Each row was made from one small tree. Brackets hold a mark, then the marks that hang from it, in alphabetical order. Every link used is in the known rows. Write each row's tree.
Known rows:
(volit fazel kele zuzi): [ 2.723 -1.269  0.578 -4.402  1.750  2.533  0.645 -0.914  0.103 -1.046
  0.431  1.395 -1.132 -0.311  3.249 -1.049 -1.544 -0.984  0.575 -1.680
  0.075 -0.237]
(kele ralo (volit fazel (zuzi refa))): [ 1.961 -3.966  1.020 -2.154 -0.432  0.055  1.488 -0.898 -0.012 -1.289
 -0.971  2.168 -2.638 -1.035 -0.441 -1.784 -4.038 -2.141  1.358 -1.351
 -0.941 -0.212]
(fazel (volit kele (zuzi (refa rege)))): [ 2.038  1.701 -0.935 -2.330 -1.718 -2.633  3.004 -1.150  2.767 -0.354
  0.223  1.598 -0.621  1.111  0.000 -2.354 -3.791  0.928  0.397 -0.706
  0.665 -0.989]
(refa zuzi): [ 0.512 -2.095 -1.022 -1.588 -2.373  1.515  1.949  0.694  0.511 -1.310
  0.129  1.396 -1.092 -1.177 -0.538 -1.340  1.137  1.742  0.996  0.053
 -3.592  1.434]
(fazel volit): [-0.646  2.417  0.167 -1.327  0.438 -2.365  3.412 -0.804  0.302 -1.782
  0.355  0.842 -0.609 -1.180  0.198 -1.090 -2.060  0.282  0.247  0.948
 -2.340  0.662]
(volit fazel kele): [ 2.003  0.084  1.802 -3.743  1.407  2.141 -0.269  0.621 -0.096 -1.813
  0.615  1.140 -0.335 -0.340  2.961 -1.715  0.070  0.376 -0.058 -1.716
  0.350  0.525]
(volit zuzi): [ 0.506 -0.961 -1.302 -1.906  0.474  0.107  1.984 -1.036 -0.082 -0.479
  0.263  0.973 -1.540 -1.036  0.882 -0.088 -1.707 -0.934  0.323 -0.816
 -1.842  0.025]
(fazel (volit (kele ralo) (zuzi refa))): [ 0.823  0.405  1.009 -2.141  0.474 -3.028  2.903 -2.049  2.109 -1.759
  0.015  2.534 -0.467  0.862 -0.195 -0.931 -4.836 -1.395  0.774 -1.486
 -0.049 -0.812]
(refa rege (zuzi dasi)): [ 0.670 -1.387 -1.936 -0.768 -7.333  4.010  2.633  1.861  3.983 -0.359
  0.500 -0.129 -1.317 -0.511 -0.177 -4.629 -0.283  3.343  1.739 -0.365
 -3.978  1.148]
(fazel (volit (zuzi refa))): [-0.236  0.152 -0.606 -0.730 -0.052 -4.678  4.344 -1.599  0.267 -0.841
 -0.382  1.960 -1.658 -0.459 -0.977 -0.600 -3.082  0.046  0.856 -0.214
 -1.500  0.425]
(zuzi (dasi rege) refa (volit kele)): [-0.915 -0.341  0.743 -0.204 -2.436 -0.687  1.387 -3.369  2.272 -1.575
  0.719  1.387  1.789  1.344  0.162 -2.368  0.429  3.725  0.757 -3.922
  0.961 -0.740]
(zuzi dasi refa (volit kele)): [-0.624  2.649  1.770  0.182 -3.333 -1.078  0.618 -2.248  3.205 -2.261
 -0.490  1.858  0.233  1.541 -1.428 -4.446  0.550  3.023  0.600 -5.219
  0.921  0.370]
(volit fazel kele (zuzi dasi refa)): [ 1.385 -1.609  0.968 -1.427 -1.201  1.044  1.361  0.500  1.813 -0.995
 -0.243  1.629 -1.855  0.794  1.857 -2.920 -1.580  0.826  1.351 -3.947
  0.682  0.475]
(refa rege (zuzi dasi (volit fazel))): [ 1.682 -2.858 -0.135 -2.500 -7.033  5.610  2.099 -1.217  4.730 -1.172
  0.133  0.566 -1.383 -0.847  2.687 -5.914  0.807  3.798  2.596 -0.659
 -3.958  1.466]
(refa (zuzi volit)): [ 0.217 -1.303 -0.271 -2.007 -3.310  1.561  1.762 -3.041  1.538 -2.136
 -0.315  1.965 -0.628 -0.884 -1.224 -2.299  2.182  2.539  1.380 -0.896
 -3.874  0.692]
(volit fazel (zuzi (dasi rege) refa)): [ 0.135 -6.270 -0.923 -0.993 -0.618  0.474  3.469 -0.389  0.117  0.226
  0.774  0.973 -1.043 -0.655  3.790 -0.702 -2.235  1.444  1.925 -1.109
 -0.966  0.337]
(kele (ralo kimet) (volit fazel zuzi)): [ 2.098 -0.546  1.782 -3.020 -1.672  1.503  0.373 -1.821  1.136 -1.532
 -0.456  0.885 -1.760 -2.936 -0.182  0.389 -3.609 -4.539  1.594 -0.930
 -1.329 -0.518]
(ralo kimet): [-0.413  2.874  1.033 -1.097 -1.840 -0.970  0.563  0.793  0.424 -0.993
  0.572  0.338  0.209 -2.526 -1.276  0.746  0.310 -1.017  0.105 -1.180
 -1.079  1.038]
(dasi rege): [-0.538 -2.450 -1.042 -1.839  0.713  0.045  2.023 -0.381 -1.193 -0.505
  1.584  0.303  0.898 -1.470  1.992  0.700 -0.551  0.948 -0.094  0.724
 -1.429 -0.219]
(kimet ralo): [-1.015  0.936  0.738 -0.580  0.048  2.125  0.419  1.263 -0.870 -1.338
 -0.852  1.120  0.868 -1.564  0.072 -0.870 -1.058  0.829 -0.375 -0.938
 -2.386  2.604]
(fazel (volit kele (zuzi dasi))): [ 0.022  2.748 -0.320 -1.093 -1.567 -0.512  3.211 -2.531  3.097 -1.877
  0.015  0.675 -1.110  0.961  0.441 -2.219 -3.465 -0.006  1.299 -1.841
 -1.275 -0.384]

Which tree is each row?
[ 1.333  1.856  1.615 -3.044 -0.794  0.786 -0.296 -1.085  2.676 -1.419
  0.643  1.064  0.530 -1.015 -0.293  1.284 -2.456 -3.484  0.741 -2.506
  0.201 -0.820]  (volit (kele (ralo kimet)) zuzi)
[-1.774 -2.503 -0.600  1.036 -2.427 -1.566  3.050  1.059  0.510 -0.341
  0.996  0.543  0.354 -0.372  0.329 -1.485 -0.865  2.626  0.786 -1.685
 -0.676  0.258]  (zuzi (dasi rege) refa)
[ 0.252 -1.688  2.064 -2.114 -0.582 -0.466  1.266 -1.762 -0.104 -1.686
 -0.307  2.318 -0.686 -1.039  1.280 -2.481  0.820  1.872  0.676 -2.058
 -0.398  1.518]  (zuzi refa (volit fazel))
[-0.443  0.882  0.145  0.375 -6.045  0.097  2.279 -0.864  4.359 -0.547
 -0.038  0.616 -0.374  0.251 -0.849 -5.265 -0.808  3.565  0.993 -2.727
 -1.099  0.634]  (zuzi dasi (refa rege) volit)
[ 1.299 -0.127 -0.312 -1.506 -0.083 -1.930  1.027 -0.444  0.569 -0.689
  0.197  2.304 -0.709  0.896 -0.746 -0.782 -1.345  0.052  0.147 -3.179
  1.168 -0.348]  (volit kele (zuzi refa))
[ 1.693 -1.422  1.983 -2.831 -0.367  2.269  0.578 -0.433  0.321 -2.315
 -0.322  0.846 -1.632 -1.769  0.838 -2.214 -2.905 -1.746  0.600 -0.499
 -1.833  0.225]  (kele ralo (volit fazel))
[ 2.048 -2.386 -0.053 -1.638  0.017 -0.878  1.639 -1.084 -0.932 -0.594
 -0.977  1.963 -3.183 -0.979 -0.912 -1.447 -2.409 -1.014  0.852 -1.536
 -0.663  0.342]  (kele (volit fazel (zuzi refa)))
[ 0.702  0.609  1.101 -0.342 -3.452 -2.356  0.854 -1.234  1.347 -0.986
 -0.784  1.552 -1.418 -1.738 -4.517  0.311 -3.482 -3.419  1.133 -2.429
 -0.401 -0.560]  (kele (ralo kimet) (volit (zuzi refa)))
[-0.225  0.073 -0.412  0.716 -5.742  0.298  2.451  2.859  2.959  0.119
  0.349  0.109 -0.928 -0.081 -0.085 -4.367 -1.639  2.756  0.552 -1.893
 -0.923  0.994]  (zuzi dasi (refa rege))
[ 1.199 -1.347 -0.551 -1.116 -1.758  2.523  1.610 -1.473  1.093 -1.278
 -0.865  0.322 -3.358 -0.928  0.426 -3.050 -2.884 -0.799  1.798 -1.798
 -2.297  0.342]  (kele (volit fazel (zuzi dasi)))
[ 1.451  1.897  4.538 -4.673 -1.083  2.246 -1.064 -2.905  2.999 -2.927
  0.482  1.484  1.438 -1.541  1.894 -1.067 -0.059 -1.625  1.043 -2.922
  0.520  0.082]  (zuzi (volit fazel (kele (ralo kimet))))
[-0.078  4.924  2.877 -2.633 -1.620 -1.753  0.956 -1.284  3.054 -2.753
  0.623  0.856  1.410 -1.200 -0.447  0.102 -2.668 -2.536  0.494 -0.984
 -0.328 -0.271]  (fazel (volit (kele (ralo kimet))))
[-0.482 -0.871  1.112 -2.229 -1.638  2.642  1.050 -4.136  3.727 -2.370
  1.085  0.675  2.319  0.795  1.894 -2.543 -1.541  1.459  1.104 -2.868
 -0.321 -1.742]  (zuzi (dasi rege) (volit (kele ralo)))
[ 3.738 -1.999  0.029 -3.950 -0.638  1.350  0.865  0.685  1.623  0.016
  0.536  1.567 -1.267  0.421  2.789 -2.577 -2.254  0.669  0.625 -1.796
  1.519 -0.088]  (volit fazel kele (zuzi (refa rege)))
[-0.806 -0.012  0.029 -1.609 -1.624  1.528  1.247 -4.312  2.552 -1.890
  1.054  0.473  1.864  1.018  1.490 -2.042  0.324  2.922  0.698 -2.971
 -0.288 -0.975]  (zuzi (dasi rege) (volit kele))
[-0.916 -0.582 -0.422 -0.344 -5.901  2.485  2.279 -2.458  3.490 -2.080
 -0.516  1.286 -0.982 -0.311 -0.914 -4.003  1.731  3.078  2.160 -2.175
 -4.511  1.271]  (refa (zuzi dasi volit))
[ 1.699  0.991  2.313 -4.261  0.947  2.203 -0.287 -2.945  1.133 -2.584
  0.145  1.641  0.254 -0.024  2.660 -2.682  0.830  1.295  0.289 -2.447
  0.238 -0.171]  (zuzi (volit fazel kele))
[ 0.538  1.422 -0.831 -1.164 -1.431  1.828  1.196 -0.839  2.426 -1.121
  0.132  0.572 -1.016  0.906  0.343 -1.934 -1.763  0.223  0.883 -3.421
 -0.707 -0.551]  (volit kele (zuzi dasi))
[ 0.825 -0.117  3.395 -3.246 -1.833  4.304 -0.083 -2.743  4.063 -3.095
  0.115  1.112  0.339  0.443  3.123 -4.685 -1.178  0.729  1.540 -3.656
 -0.441  0.093]  (zuzi dasi (volit fazel (kele ralo)))
[ 1.120  1.415  0.707 -3.259  1.031 -0.824  2.560 -2.892  2.218 -2.056
  0.245  1.550 -0.328  0.435  1.217 -0.603 -4.822 -2.101  0.857 -0.469
 -0.980 -1.260]  (fazel (volit (kele ralo) zuzi))
[-2.006 -2.060 -0.151  0.712 -2.941 -1.409  2.914 -2.863  1.495 -1.026
  0.396  1.111  1.094 -0.001  0.201 -2.245  0.277  3.485  0.868 -2.608
 -0.659  0.088]  (zuzi (dasi rege) refa volit)
[ 0.711  3.416  2.968 -2.784 -1.545  0.528 -0.888  0.528  2.378 -1.945
  0.887  0.756  1.488 -1.254 -0.509  0.056 -1.347 -2.276  0.065 -2.412
  0.328  0.007]  (volit (kele (ralo kimet)))
[ 0.471  2.455  0.685 -0.724 -5.512  0.840  0.848 -1.589  5.239 -1.248
  0.087  1.022  0.352  1.687 -0.449 -5.789 -0.399  3.655  0.409 -4.297
  1.041 -0.081]  (zuzi dasi (refa rege) (volit kele))
[ 2.691  0.054  1.776 -3.774 -2.146  1.028  0.064 -1.558  2.426 -1.288
  0.317  1.781  0.111  0.585  2.458 -4.472  0.151  2.511  0.222 -2.542
  1.666  0.069]  (zuzi (refa rege) (volit fazel kele))
[ 1.295  0.962  3.057 -2.487 -1.796  1.351 -0.170 -0.228  1.019 -2.024
 -0.281  0.436 -1.096 -3.128 -0.746 -0.689 -2.073 -3.250  0.933 -1.020
 -1.327  0.513]  (kele (ralo kimet) (volit fazel))
[ 0.727 -2.479 -0.220 -1.787 -1.134  3.025  2.074  0.306  1.219 -0.696
 -0.062  0.387 -2.613 -1.040  3.291 -2.152 -1.804 -0.095  1.693 -1.590
 -2.384  1.148]  (volit fazel (zuzi dasi))
[ 0.371  4.119  3.378 -2.946 -2.120  0.803 -0.911 -3.194  3.575 -2.870
  0.228  1.323  1.973 -0.993 -0.864 -0.431 -0.221 -1.396  0.340 -3.489
  0.470 -0.783]  (zuzi (volit (kele (ralo kimet))))
[-0.017 -5.599 -0.425 -2.284 -3.413  4.492  2.866 -3.197  2.000 -1.650
  0.711  0.877 -0.074 -1.047  3.332 -2.623  1.903  3.756  2.794 -0.285
 -3.850  1.148]  (refa (zuzi (dasi rege) (volit fazel)))
[ 1.304  2.661 -0.519 -2.693  1.214 -2.009  2.529 -2.862  1.223 -1.633
  0.113  1.450 -0.613  0.395  0.540 -0.352 -3.016 -0.763  0.424 -0.518
 -0.927 -0.854]  (fazel (volit kele zuzi))
